What can hang from each mark
J: X
W: B D F J Z
T: B D J Z
D: T W X
X: B D F Z
B: T W X
F: W X
Z: W X

Every row comes from one small tree of marks. The marks that hang from a mark follow it in brackets, in alphabetical order. Every link used is in the known rows. Which tree was each row made from?
In the rows, 128 means zero.
Known rows
B(T W(D(X) F Z)): [126 105 152 169 109 125  96 135 107 134 164 130 116 118 162 130 151 145
 127 148 157 133 117 159  99 144 178  95 170 106 123 130  73  76 163 116
 103 136  67 105 203]
D(X(B(T) F(W))): [129  65 133 153 112 111 124 117 119 120 157 129 100 167 154 120 172 143
 138 120 169 150 115 134 103 108 203 112 147 115 174  69 135  80 180 120
 119 125  69 120 185]
B(W(Z)): [123  62 139 192  95 112 124 151 120 126 146 103 112 112 120 132 138 127
 148 147 177 148 161 159 101 116 198 116 145 120 121 122  65  86 144 104
  84 117  44 111 200]
B(T(J Z) W(D F) X): [105 117 171 164 143 110  77 110 127 145 158 109 107 134 158 136 121 156
 111 146 160 124 125 131  84 154 150  95 174  98 103 129  54 107 128 153
 113 107 100  95 199]
B(T(D J(X))): [ 97 111 131 169 147 119  97 157 106 135 161  98  93 145 116 117 130 143
 126 141 189 151 128 133  75 124 141 112 147 137 125 109  75 117 121 150
 111 123  81 121 202]
J(X(B(T) Z(W(D F)))): [128 105 145 160 122 132  74 115  88 126 165 138 119 131 180 127 157 145
 129 146 179  91 110 140  93 128 155  86 170 137 147 102 128  83 173 141
 117 133  65  82 212]
F(W(B)): [147  53 118 199  89 125 145 121 121 144 151 111 101 124 104 133 162 126
 132 132 192 149 156 146 113 119 209 115 126 131 154 103  98  92 136 117
 109 143  76 115 196]
W(J Z): [149  80 122 198  96 113 115 156 103 145 154 109 116 113 118 126 143 124
 161 114 158 160 151 173  91 119 165 159 151 114 115 138  58 113 133 127
  83 129  48 120 194]
Z(X(B)): [140  58 120 163 118 134 132 139 102 118 141 104 128 120 107 125 132 137
 145 112 192 148 144 159  90 109 189 138 130 150 157  85 115 111 136 128
  81 129  75 104 204]
F(W X(B D)): [149  82 120 165 134 141 131 104 118 142 160 132 128 154 125 125 149 146
 156 103 211 108 132 156 103 102 195 107 129 122 173  90 138  96 154 143
 123 154  93 118 186]
B(W(D J) X): [148 107 141 183 123 135 122 120 133 139 137 114  99 119 124 135 133 161
 150 134 167 172 146 158  99 135 163 114 147 131 110 134  68 119 105 129
 118 128  83 122 199]
F(W(J) X(B)): [170  76 120 182 117 124 130 114 130 148 157 122 101 158 118 129 159 148
 160  99 166 142 132 167  99 116 184 121 120 104 159 101 108 111 143 136
 131 152  75 105 205]
Z(W(D(T) F)): [150  96 154 167  98 117 120 116 109 130 162 139 116 114 164 115 166 137
 131 154 174 155 153 159 101 138 183 111 166 139 151 116  98  60 150 132
 119 154  78 103 204]
F(W(D)): [146  88 121 192 105 133 146 111 118 124 145 128 118 112 116 132 142 135
 143 139 207 147 165 152 103 120 198 124 141 141 140 119  94  84 133 125
 119 167  88 125 193]
B(T(D(W) Z) X): [ 88  76 134 163 134 122  94 128 115 123 141  99 110 138 142 134 129 157
 100 142 193 136 137 124  79 125 173  94 143 126 135 121  73  95 124 133
 100 128  77 113 213]
X(Z): [114  58 121 184 105 109 125 154 101 117 146 105 128 107 129 127 131 118
 163 129 190 148 152 138  92  96 185 145 146 132 138 107  91  95 143 124
  71 138  47 115 184]
T(J Z): [117  75 126 181 116  90 111 149 106 140 139  83 118 120 121 121 114 122
 148 116 180 149 161 145  81 113 169 157 141 118 122 121  67 120 119 144
  79 120  82 105 197]
Z(W X(B(T(J)) D)): [151  93 132 132 158 133  94 128 111 144 164 126 123 173 138 121 124 149
 129 142 181 110 147 148  77 132 146 116 155 152 141  88 138 115 121 163
 108  96  88 103 186]
W(B(X) F Z): [128  79 146 192  96 139 105 137  97 157 163 102 126  93 132 128 153 137
 129 115 163 129 113 158 105 131 183 122 154 103 134 131  70 106 152 128
  85 130  69 101 196]
T(D(X)): [110  87 113 170 115 129 129 154  94 119 133  99 121 105 114 110 133 142
 147 118 200 165 144 146  94 106 186 141 134 147 140 116  98 105 124 127
  90 158  83 130 207]
B(W): [124  56 135 190  98 111 142 139 138 122 136 102  99 117 113 128 139 139
 147 147 190 171 167 149 106 113 204 111 136 134 132 101  79  85 132 102
  99 124  64 116 198]
B(T X): [106  71 138 175 122 135 133 145 136 126 162 109  99 132 130 135 132 154
 119 139 180 173 125 139  80 119 165 114 143 126 138  99  66  96 141 115
  96 120  63 128 187]
Z(W(B F) X(D(T))): [161  89 149 138 118 127 103 112  92 159 172 138 132 134 157 107 161 143
 128 136 171 119 136 157  95 141 184 100 159 143 166  95 130  80 144 154
 105 129  84  91 200]
W(D): [136  86 118 192 110 134 140 133 107 121 142 118 125  92 117 128 135 132
 149 128 209 162 156 155 100 115 182 139 151 151 133 118  89  95 127 125
  96 157  89 126 190]
W(D F(X) J): [165 127 135 188 121 130 116 113 113 154 161 136 123 106 135 123 146 157
 164  98 170 146 121 170  97 136 165 133 158 107 128 132  75 106 134 153
 126 175 100 105 194]
T(B J): [112  62 118 189 117 123 108 145 105 150 135  95 105 129 100 114 129 118
 140 109 187 161 154 149  93 119 179 140 137 135 140 109  87 119 111 143
  91 117  76 109 177]
W(D J Z): [159 104 119 200 108 127 109 141  90 142 154 122 131 100 123 132 140 123
 161 114 170 149 149 178  92 132 156 158 164 126 109 151  63 115 124 140
  88 142  69 123 195]
Z(W X(B F)): [150  73 144 148 112 120 122 112 105 115 135 120 127 131 143 113 140 153
 150 121 181 126 148 143  99 112 204 129 146 150 158  76 141  93 147 138
 106 116  73  88 196]
T(B D Z(W(F(X)))): [ 98 101 146 173 119 133  67  89  84 146 136 114 130 111 143 103 127 142
 114  95 197  64 135 137  92 133 195 102 143 122 142 128  89  88 131 164
 115 150  90  64 221]
X(B D(T) F(W(J)) Z): [149  78 136 143 135  87  82 101  86 143 174 152 135 186 172 116 189 107
 185 105 161 123 126 138 104 109 175 131 179 110 170  80 157  94 174 171
 107 112  57 127 165]

Write each row's tree
[152  80 126 181 101 102 107 141 112 136 143 115 113 127 146 123 138 133
 165 139 158 143 164 149  90 114 167 146 146 132 120 126  90 105 124 136
  99 128  39 104 196] | X(Z(W(J)))
[128  53 133 140 110  95 122 148  94 115 151 114 115 154 160 107 179 129
 160 104 160 188 112 149  99  98 200 134 150 125 191  67 141  87 178 126
  87 123  68 116 192] | D(T X(B F))
[155 113 128 173 123 121 101 115  87 135 141 127 113 128 140 117 165 147
 173  90 177 152 114 158 104 113 162 135 164 136 144 102 123 123 146 151
 119 130  94 112 198] | W(D J(X(B F)))
[144  79 113 203 102 140 113 140  80 142 158 113 137  89 116 137 148 111
 135 121 194 129 142 160 106 131 182 134 159 137 133 139  86 109 135 135
  75 143  82 112 196] | W(B D Z)
[107  89 139 148 144 128  58 122  92 169 136 112 134 144 154 114 136 150
 152 116 176 116 120 139  99 117 170 105 161 110 142 119 125 115 126 168
 103 120  78  99 158] | T(B(X(D(W(F)) Z)) J)
[108 109 132 176 133  99  61 115  76 153 162 113 103 143 141 119 159 133
 126  96 170 113 103 118  84 137 153 114 167 117 128 111  82 122 140 168
 106 105  86 102 214] | W(B(T(D Z)) J(X(F)))
[155  91 122 160 114 113 102 150  80 160 171 115 118 154 141 127 169 112
 134 134 142 149 126 162  92 143 173 123 143 109 158 134 106 108 139 156
  96 142  78 108 203] | F(W(B D(T(J) X) Z))
[114 116 161 152 156  96  76 111 127 163 174 120 119 161 159 124 122 155
 135 125 171  96 121 135  81 138 160  86 166  84 123 109  75  97 145 165
 117 111  97  91 188] | B(T(J Z) W(F(X(D))))
[182 104 113 196 117 138 130 102 116 165 161 135 110 136 113 139 159 147
 146 106 175 133 130 161 104 141 180 112 130 118 145 127  94 115 120 155
 136 171  99 106 201] | F(W(B D J) X)
[116 124 144 156 143  97  84 119  96 131 168 134 110 164 164 130 145 139
 151 143 168 116 114 112  83 122 159 109 166 112 133  99 109  96 160 168
 128 129  69 109 173] | B(T(J(X(F(W(D)) Z))))
[119  66 154 155 120  87  91 102  92 111 146 122 126 145 166 123 166 115
 143 119 181 135 139 133 106 125 200 103 174 126 160  87 122  81 165 142
  91 104  89 100 206] | X(B(W(D(T(Z)))) F)
[129  77 119 162 153 123  99 142 114 146 170 118 119 163 128 122 142 126
 142 125 198 140 136 146  92 119 145 125 166 134 144  89 124 120 135 153
  96 100  92 133 170] | X(B(T(J)) D)
[154  84 127 149 137 110  88 119  72 134 154 119 139 141 138 128 144 119
 143  93 158 139 133 166  73 139 152 145 154 134 153 111 105 123 128 169
  74 123  87  92 224] | W(D(T(Z(X(B)))) J)
[128  94 150 152 147 111  81 104 112 122 155 131 109 165 129 123 152 148
 138 122 166 125 130 132  96 146 169 101 170 134 128  83 115 113 133 160
 115  90  77 108 200] | Z(X(B(T(D) W(J)) F))
[139  46 119 147  98  99 141 169 118 125 137 104  99 151 149 118 171 148
 144 144 157 220 140 163  92 105 204 110 120 126 183  96 111  71 149 103
  94 149  57 116 207] | D(T W X)
[153  52 126 191  84 116 125 131 121 152 142 108 107 109 128 126 177 146
 134 136 181 164 145 158 125 126 211 100 143 123 157 108 104  81 142 111
 109 148  84  97 196] | D(W(B F))
[103 111 150 153 134 122  48  98  70 152 129 101 135 119 130  97 106 139
 114 107 178  70 156 137  80 150 174 128 149 136 118 130  91 118 101 186
 102 121  96  59 216] | T(B D J Z(W(F) X))
[113  74 138 163 120 114 108 132 106 120 160 120  98 150 148 121 165 144
 140 115 182 148 103 134  95 103 177 105 157 129 165  66 118  91 179 125
 109 106  68 112 190] | J(X(B(T) F))
[155 116 148 140 114 106 106 140 104 145 155 123 111 137 173 102 155 149
 143 148 144 171 138 162  90 139 167 125 157 125 149 123 107  88 136 149
 120 150  90  98 205] | Z(W(D(T(J) X) F))
[138  60 135 178 102 110 133 102 119 120 145 125 113 141 133 120 168 131
 156 117 192 141 146 141 118 102 217 124 148 123 165  76 131  85 165 125
 119 131  76 118 181] | X(B F(W))
[ 65 101 146 163 148 114  56 108  75 142 127  88 127 129 129 105 115 134
 130  82 189 108 126 111  87 124 172 139 160 121 126 120  89 135 109 186
  91 102  98 100 182] | T(B(X(F)) D J Z)
[151  73 121 193 108 135 123 140 118 161 150  98  98 121 111 131 152 147
 141 109 160 175 127 156  97 128 162 133 135 126 133 122  76 135 114 135
  98 122  78 119 199] | W(B(X) J)
[142 113 140 160  99 118 105 113  90 132 128 115 131  89 170 110 132 155
 137 124 175 121 142 155  92 126 186 133 153 129 132 138  94  84 141 134
 106 161  95  84 223] | T(Z(W(D(X) F)))
[ 91  86 126 157 155 138  72 139  83 158 142 104 137 141 132 118 111 128
 156 102 190 115 123 132  83 109 151 136 154 130 134 114 113 137 115 175
  80 106  73 116 153] | T(B(X(D Z)) J)
[155  73 118 175 122 113 109 119 112 143 161 123 119 162 134 135 154 132
 171 102 162 116 125 151  95 109 177 126 130 100 155 103 116 114 152 151
 113 148  53  97 197] | F(W(J) X(B Z))
[122  91 138 164 132 124 106  96 100 129 170 135 119 148 123 125 156 138
 111 130 190 107 130 113  98 143 198  98 156 139 148  84 114  90 142 159
 118 128  85 110 191] | Z(X(F(W(B(T(D))))))
[113  66 120 150 135  98  90 158  99 139 150  86 110 161 142 122 131 128
 128 111 159 147 120 142  74 115 154 138 141 111 146  99 103 125 141 142
  76 102  81 100 207] | D(X(B(T(J Z))))
[130  69 137 143 149 136 109 120 119 129 159 129 121 160 128 131 135 145
 131 137 196 119 137 146  88 125 174  87 153 146 148  75 127  99 142 132
  95  96  80 114 192] | Z(X(B(T W) D))
[117  80 117 158 137 129  95 142  74 132 149 112 140 132 141 121 142 128
 172 106 207 110 118 144  90  83 164 123 149 142 158  90 146 115 158 143
  80 127  67 116 190] | J(X(B D Z))
[141 106 147 170 124 128  68 102  78 146 136 134 133 125 130 123 137 133
 152  97 156 108 135 160  97 148 187 122 171 125 115 129  90 112 125 163
  99 106  67  89 186] | T(B(W(D J Z(X(F)))))
[144  88 114 186 121 135 118 111  96 139 164 131 135 127 132 144 148 128
 145 120 195  98 125 134 102 121 195 104 133 121 157 118 115  97 143 156
 108 174  81  95 195] | F(W(B D) X(Z))
[ 93  81 116 188 133 130  89 137  88 143 136  96 117 124  89 108 127 116
 134 109 205 140 157 139  97 127 171 137 145 147 131 118  92 126  97 161
  92 127  89 115 183] | T(B D J)
[139  73 141 155 110  78  85 163  87 159 160 101 100 168 159 120 185 134
 146 137 135 168 114 149  99 122 185  97 150 101 169 103 113  96 160 147
 102 105  56  91 195] | D(T(J(X(F))) W(B Z))
[ 75  68 118 190 118 129  81 117  73 129 126  94 131 105 105 112 122 110
 120  90 218 107 155 133  91 120 189 134 144 145 138 122  83 110 117 150
  75 131  86 100 208] | T(B D Z)
[176  84 129 191  96 115  96 134 111 180 162 118 115 127 141 132 176 152
 147 108 140 137 115 178 111 140 188 104 143  79 145 138  80 101 146 139
 116 152  67  80 206] | D(W(B F(X) J Z))
[111 110 140 170 135 112  52 114  80 148 162 112 109 136 144 115 156 137
 124  96 168 105 104 146  85 136 136 112 165 109 129 114  83 120 150 156
 110 119  86  94 233] | W(F J(X(B(T(D Z)))))
[ 92 102 158 181 125 127  51  91  96 159 127 100 108 118 128 113 132 145
 122  93 168 104 130 140  98 149 171 102 156 109 109 139  61 122 110 158
 109 110  88  87 216] | T(B(W(F J) X) D Z)
[122  82 121 187 132 120 103 125 117 151 174 114  97 159 104 130 152 122
 107 149 191 130 151 125 101 148 167 103 146 130 133 111  91 110 114 156
 122 127  90 122 193] | F(W(B(T(D J))))
[ 91  64 155 169 123 112 110 128 138 126 147  96  95 140 143 139 121 151
 108 146 170 141 135 129  78 126 175  89 142 112 123 107  52  92 138 113
  92  96  62 105 209] | B(T(Z) W X)
